Known rows, with every step that occurs:
E Y V: [-1.50  0.07  1.99 -1.78  3.09  4.39  1.37  2.61  0.04 -2.68 -0.37 -1.50
  2.11 -0.17 -1.37 -0.46 -1.34 -0.37 -1.54 -0.89 -1.67 -1.56  0.36 -0.34
 -1.99]
U V Y: [-2.77  0.23  0.54  0.00  1.65  1.92  2.12  2.79  2.33  0.63  2.07 -2.14
  1.30 -0.39 -1.39 -0.15 -0.60 -1.42  0.03 -1.21 -0.83 -0.36  0.97 -2.16
 -1.67]
U V: [-1.85 -0.67  0.58  0.37  2.89  1.41  1.89  2.17  0.98 -0.74  0.51 -2.34
  0.71  1.11 -1.02  0.13  0.04 -1.08  0.71 -1.84 -0.03 -1.05  0.67 -1.46
 -1.99]
T J H E Y V U X: [-3.35  0.34  0.53 -1.16  1.24  5.22 -0.69  2.69  0.17 -2.58 -0.75 -1.25
  6.00 -3.25 -4.54  1.32 -2.01  0.24 -1.59 -0.82 -2.15 -1.03  4.12 -0.18
 -1.46]
D X: [-0.40 -1.49  0.46 -0.48  1.56 -0.31 -0.72  3.36  1.30 -0.66 -2.31 -0.43
 -1.11  0.33 -0.78  0.65 -0.55  0.00  0.22  0.08 -1.43 -1.51  1.87 -0.61
 -1.07]
X D J T: [-3.32 -3.68  0.43  3.27 -0.35  2.01 -4.66  0.82 -0.43  0.93 -1.56 -0.20
  2.67 -1.04 -1.81 -0.68 -0.30 -1.99 -0.07 -3.56 -1.76 -1.37  3.02  0.90
  0.50]
H E Y V U: [-1.53  1.29  2.08 -1.96  2.08  2.73  2.42  2.90  0.90 -2.69  1.17 -1.28
  3.97 -1.02 -2.16 -0.59 -1.81  0.99 -0.75 -1.70 -2.20 -0.23  2.75 -1.03
 -1.63]
E Y V U: [-1.34  0.11  2.30 -1.03  1.85  3.31  2.23  3.65  1.16 -2.63  0.74 -1.23
  3.99 -0.35 -2.30 -0.49 -1.12  0.77 -1.39 -0.65 -1.24 -2.13  2.73 -0.83
 -1.70]
D X U V Y: [-1.42 -2.64 -0.01  0.57  0.03  0.78  0.68  4.07  3.66  1.32  0.00 -1.28
  1.91 -3.10 -2.69  0.61 -0.96 -0.98 -0.26  0.34 -0.89 -1.32  3.11 -0.46
 -2.04]
D J H E Y V U X: [-4.97  0.06 -0.12 -1.40  1.62  5.21  1.58  3.21 -0.02 -3.11 -1.41 -0.32
  4.70 -2.80 -4.78  1.47 -3.08  0.33 -2.04  0.24 -1.99 -0.78  5.14 -0.76
 -2.02]
H E Y: [-2.66  1.62  2.41 -0.95  2.11  0.15  0.80  0.90 -0.63 -0.95 -0.17 -1.24
  1.71 -1.00 -1.06  0.14 -2.52 -0.40 -1.13 -1.39 -2.92  0.58  0.70 -1.98
 -1.75]
L E Y V U: [-1.01  1.13  1.52 -1.40  0.59  3.75  0.78  3.80  0.22 -3.32  0.04 -1.57
  4.97 -0.34 -0.84  0.13 -1.75  0.93 -0.60 -1.08 -1.88 -1.21  3.72 -1.77
 -1.69]
L E Y V U X: [-1.53  0.75  1.25 -2.49  1.17  3.70  0.96  4.26  0.32 -3.23 -1.65 -1.28
  4.27 -2.09 -1.62  1.46 -2.03  1.49 -0.54  0.05 -1.07 -1.81  6.27 -2.59
 -2.29]
V U X D J: [-2.96 -4.45  0.88  0.78  0.54  0.28 -2.72  3.15  2.34  0.62 -1.60 -0.13
  2.94 -2.58 -2.52  1.66 -0.81  0.52 -0.20 -1.09 -0.88 -2.37  7.30  1.32
 -0.24]
T J D X: [ 0.67 -2.44  0.02  1.80  0.22  2.85 -5.02  3.39  1.25  0.11 -2.26 -0.31
  2.75 -0.23 -2.32  1.03  0.35 -1.13  0.37 -0.17 -2.44 -0.87  1.57  3.67
 -0.55]
L E H: [ 0.61  0.98 -0.87  0.01  0.69  0.77 -0.13  1.88 -1.74 -1.01 -1.12 -1.41
  1.34  1.04  0.82  0.77 -2.71 -0.55 -0.28 -2.81 -3.71 -0.77  0.92 -2.55
 -0.32]
E Y V U X D: [-2.30 -3.31  1.97 -1.31  1.44  2.61 -1.54  4.20  2.40 -1.29 -1.62 -0.94
  4.03 -3.01 -3.35  0.39 -1.19  0.40 -1.66 -0.99 -1.37 -2.61  5.87  0.54
 -1.95]
H E Y V U X D: [-2.36 -2.16  1.71 -2.05  1.51  2.18 -1.30  3.31  2.05 -1.44 -1.07 -0.88
  4.19 -3.68 -3.17  0.26 -2.05  0.68 -1.33 -1.51 -2.27 -0.84  5.84  0.61
 -1.87]
T J H E: [-2.81  0.41 -0.46  1.02  0.72  1.79 -2.26  0.50 -0.77 -0.21  0.56 -1.44
  3.59 -0.46 -1.38  0.34 -1.63 -1.32  0.35 -3.19 -2.80  0.36 -0.30  0.67
  0.34]
J D X U V: [ 0.00 -4.02 -0.61  2.57  0.76  0.59 -1.12  4.43  2.80  0.49 -1.33 -0.96
  3.40 -1.88 -3.34  0.81 -0.27 -1.96  0.51 -0.25 -1.07 -0.89  2.56  3.01
 -2.27]
R V U X D J T: [-3.75 -3.84  0.42  1.57  0.69  2.53 -1.18  2.03  0.31  0.20 -2.23  0.53
  5.24 -2.81 -4.41  0.12  1.13  0.21 -0.45 -2.17 -0.41 -2.42  6.35 -0.25
 -0.76]
J H E Y V: [-3.37  1.40  0.05 -1.21  2.03  4.24  1.69  1.92 -0.95 -2.55  0.18 -1.35
  3.42 -0.74 -2.45 -0.93 -3.12 -1.27 -1.81 -1.84 -3.32  0.33 -0.64 -0.53
 -1.61]
E Y V U X M: [-1.49 -1.65  1.23 -2.30  0.87  1.62  0.30  2.78  1.24 -1.18 -0.24 -0.52
  4.38 -3.35 -3.00  1.13 -1.11  1.58 -1.15 -0.82 -0.22 -2.30  6.55 -0.56
 -1.97]
V U X: [-1.61 -0.64  1.34 -0.40  1.01 -1.99  1.12  3.13  1.96 -0.21  0.06 -0.68
  1.48 -1.24 -1.82  1.43 -0.33  0.79  0.48 -0.78 -0.32 -2.21  5.97 -1.90
 -0.55]

Rows:
[-3.46 -2.99  1.72 -1.80  1.85  4.80 -1.70  3.43  1.25 -2.13 -2.20 -0.47
  4.55 -4.04 -3.72  0.78 -2.03  0.99 -1.56 -0.86 -2.09 -1.01  6.93  1.49
 -1.88] | H E Y V U X D J
[-3.80 -4.09  0.46  2.80 -1.20  0.63 -4.07  2.12  1.11  0.89 -2.14  0.29
  3.61 -2.89 -3.73  0.92 -0.55 -0.51  0.17 -2.16 -0.88 -2.43  7.81 -0.32
  0.24] | V U X D J T
[-0.07 -1.17  0.91  1.82  0.43  2.06 -3.69  1.91  0.40  0.47  0.53 -0.93
  4.41 -0.02 -1.50  0.32  0.28 -1.60  0.66 -2.15 -2.32 -0.47  0.54  3.50
  0.18] | T J D
[-4.20 -2.63  1.14  0.16  0.14  4.95 -3.14  2.38  0.13 -1.78 -2.62  0.05
  5.00 -4.52 -5.22 -0.07 -1.74 -0.09 -1.39 -2.15 -1.92 -0.92  7.62  0.00
 -1.48] | H E Y V U X D J T
[-0.75 -1.16  0.77 -1.97  2.23  2.09  1.87  4.33  2.19 -2.24  0.12 -0.73
  2.32 -1.15 -2.17  0.65 -0.09  1.26  0.88 -0.99  0.11 -2.44  5.53 -0.46
 -1.11] | Y V U X
[-6.33 -2.35  0.32  1.18 -0.43  0.88 -2.63  2.05  0.90  0.18 -2.41  0.01
  5.23 -3.86 -4.73  1.63 -3.68 -0.82 -2.52 -0.72 -3.18 -0.60  6.08 -0.15
 -1.18] | V U X D J H E Y
[-0.85 -3.76 -0.10  1.00  1.49  0.33  0.03  3.61  2.52 -0.15 -1.45 -1.50
  1.22 -1.92 -1.98  0.75 -0.65 -0.66  0.33 -0.21 -0.21 -1.87  2.75  0.44
 -2.39] | D X U V
[-4.28 -1.87  0.07 -0.76  0.69  2.46 -1.27  3.26  1.36 -1.17 -1.33 -0.79
  5.34 -3.35 -4.43  0.42 -3.12 -0.83 -1.92 -1.72 -2.90 -0.87  4.70  0.49
 -1.42] | J H E Y V U X D
[ 0.51 -3.56 -0.04  1.89 -0.33 -1.77 -2.31  3.79  2.31  1.08 -1.34  0.15
  3.47 -2.23 -2.56  0.79 -0.83 -1.16  0.02 -0.31 -2.43 -0.99  2.59  3.60
 -0.71] | J D X U
[-2.23 -1.51  0.91  0.82  0.53  0.30  2.04  2.63  2.93  1.69  2.82 -1.90
  3.55 -2.94 -1.97 -0.07 -0.92 -1.55 -0.02 -1.85 -0.77 -0.73  2.04 -0.90
 -1.46] | X U V Y
[-4.00 -4.18  0.32  2.32  0.20  1.72 -4.55  1.28 -0.15  0.71 -3.27  0.24
  1.77 -2.76 -2.87  0.87 -0.39 -1.51  0.01 -2.49 -1.18 -1.91  5.65  0.38
 -0.10] | U X D J T
[-0.22 -3.33  0.67  0.51  0.39 -2.06 -1.05  3.33  1.93  0.47 -1.31 -0.39
  1.39 -2.29 -1.14  0.80 -0.75 -0.09  0.04 -0.36 -1.31 -2.02  2.88  0.89
 -0.71] | D X U
[-2.93 -4.52 -0.11  1.10 -0.02  4.39 -3.41  3.24  1.18 -1.01 -1.80  0.10
  4.15 -2.97 -4.01 -0.01  0.17 -0.21  0.30 -2.54 -0.36 -2.80  7.83  1.24
 -0.24] | Y V U X D J T
[ 0.15 -1.88 -0.12  1.10  0.68  0.12 -2.05  3.84  1.49  0.01 -2.02  0.07
  1.04  0.32 -2.18  0.70 -0.53 -1.25  0.32  0.29 -2.37 -0.69  1.86  2.16
 -1.04] | J D X
[-0.78 -3.02 -0.45  2.12 -0.58  1.00 -0.69  4.73  4.05  1.87  0.09 -0.77
  3.71 -3.27 -4.24  0.30 -0.81 -2.26 -0.25  0.36 -1.99 -0.31  2.96  2.12
 -1.93] | J D X U V Y
[-5.50 -3.98 -0.04  0.30  0.76  5.43 -1.89  3.88  1.28 -1.45 -2.46 -0.26
  5.51 -3.08 -4.98  1.02 -2.28 -0.70 -2.85 -0.07 -1.71 -2.80  5.76  1.65
 -1.57] | E Y V U X D J H
[-5.58 -2.84 -0.31 -1.05  1.95  6.51 -2.67  2.22 -0.32 -1.87 -3.16 -0.56
  3.99 -3.66 -4.11  0.85 -3.15 -1.44 -2.48 -1.28 -3.10 -0.30  3.42  1.88
 -1.87] | U X D J H E Y V
